Each row was made from one walk, in order. Every step used is in the known rows, and no mark comes twice. Write each row's walk.
(in the rows, 128 means zero)
Known rows:
S -> M -> D -> B -> E: [168 107  29  93 113 183 150 150 127 135 117 131 124 145 191 150 136 200
 111 104  52]
D -> M -> E: [139 113 120  63 138 153 162 161 111 145 102 137 118 147 125 141 150 180
 136 104  81]
D -> B: [159 115 100 116 124 171 149 159 134 145 141 163  91 136 131 154 131 131
 114 122 105]
D -> M -> E -> B -> S: [157  85 149  62 128 185 176 190 156 125 118  84 133 150 125 133 164 154
 116  76  85]
J -> S: [132 103 154  86 108 120 117 155 111 146 158 127 106 158 104 136 128 131
 123 114 144]
M -> E -> B -> D: [129 126 156  71  99 153 174 202 133 130 118 155 143 131 128 158 124 165
  92  82 105]
E -> M -> D -> B -> S: [156  66 120  97 101 208 188 180 151 156 121  56 111 141 168 122 166 161
 123  79  85]
B -> D -> M: [131  88 131 126 118 141 162 106 131 178 134 139 147 148 149 157 142 173
 124 108 128]
J -> S -> M -> E -> B: [140 132 127   6 118 113 142 213 107 126 143 137  92 168 111 125 140 148
  87  71 113]
B -> D -> M -> E: [125  99 134  79 115 149 173 148 121 155 104 133 162 157 144 158 150 197
 117  91  94]
B -> S: [152  79 140 137 105 148 116 141 155 125 134  93 137 141 129 151 126 137
 138 130 129]
J -> S -> M -> D -> B: [152  99  73  49  93 152 151 174 115 163 144 130  85 170 168 116 153 163
  95  93  90]
E -> B: [149 131 139  97 124 151 153 171 131 141 142 164  85 112 115 143 118 127
 120 113 128]
D -> B -> S -> M -> E: [171  92  75  77 115 162 138 186 156 110 117 104 131 178 152 149 150 156
  96  99  73]
E -> M -> D -> B: [145 107 103  78 115 193 198 182 118 174 119 117  77 124 163 120 155 167
 124  84  83]
M -> D -> B: [153 107  88  96  96 198 171 174 131 156 114 150  92 124 166 136 138 164
 121 117  72]
E -> M: [133 117 141  98 139 129 154 149 107 161 136 124  88 127 118 137 134 148
 142 103 137]
M -> D -> B -> S -> J: [142 108  70 100  93 202 139 172 170 132 123  97  97 151 122 125 146 134
 130 122  78]
S -> J: [121 158  90 103 132 123 107 141 126 138 137 164  74 137  71 138 112 124
 148 145 130]
J -> S -> B -> E -> M: [171  99 131  57 145 119 120 149 115 128 191  95 110 166 104 132 155 140
 106  75 133]
D -> M: [145 102 116 106 141 146 151 119 121 166 131 143 103 138 129 141 143 158
 144 121 116]
M -> E -> B -> S: [154 101 157  73 107 174 152 213 157 100 118  97 133 138 117 143 137 141
 110  91  95]

Which walk is each row?
[130 117 106 122 117 138  96 139 161 120 140 102 108 153  80 138 123 115
 147 141 133]  B -> S -> J
[135 124 115  46 139 176 156 188 163 118 124  90 104 161  76 121 160 132
 126  87  88]  D -> M -> E -> B -> S -> J
[163  91  97  83  91 161 153 175 153 137 120  98 109 130 177 120 137 165
 115 101  97]  E -> B -> S -> M -> D
[135 116 153 116 102 145 163 159 142 152 146 162 127 122 133 159 117 143
  99 100 141]  E -> B -> D
[151 149  97  39 132 127 152 201 116 121 116 167  89 135 129 139 128 162
 102  93  94]  S -> M -> E -> B
[134 103 113  91 120 172 167 153 104 145 108  82 131 120 158 137 138 207
 149  85  85]  B -> E -> M -> D
[128 118 141  25  95 109 154 202 118 136 148 135 136 179 130 141 137 164
  67  58 125]  J -> S -> M -> E -> B -> D
[160  90 153 118 109 165 140 171 166 124 145 102 118 128 122 143 128 118
 117 107 129]  E -> B -> S
[133 120 112  26 113  95 118 184  96 127 132 131 112 181 118 133 137 166
 106  95 111]  J -> S -> M -> E
[128 110 127  80 112 156 177 166 101 170 108 111  89 113 153 117 142 183
 149  96 105]  E -> M -> D
[177  82  72 119 118 154 127 144 163 131 146 109 116 167 158 149 142 133
 103 116 108]  D -> B -> S -> M
[147 125 133  42 143 169 187 191 122 142 114 146  99 134 118 134 153 163
 118  82  83]  D -> M -> E -> B
[136 134 111  56 109 123 163 189 127 133 120 164 132 145 148 155 126 176
  82  80 106]  S -> M -> E -> B -> D
[159 106 101 108 151 181 167 153 126 138 147 102 120 144 131 159 143 158
 118  79  97]  D -> B -> E -> M
[172 109 129  65 119 108 104 155 125 135 186 155  79 160 103 127 142 113
 104 119 141]  J -> S -> B
[140 100 145 104 122 159 186 137 141 177 145 147 127 135 142 149 144 156
 104  85 129]  E -> B -> D -> M
[165 107 110  61 127 137 161 149 136 143 131 160 134 158 142 147 163 178
  96  97  89]  S -> B -> D -> M -> E
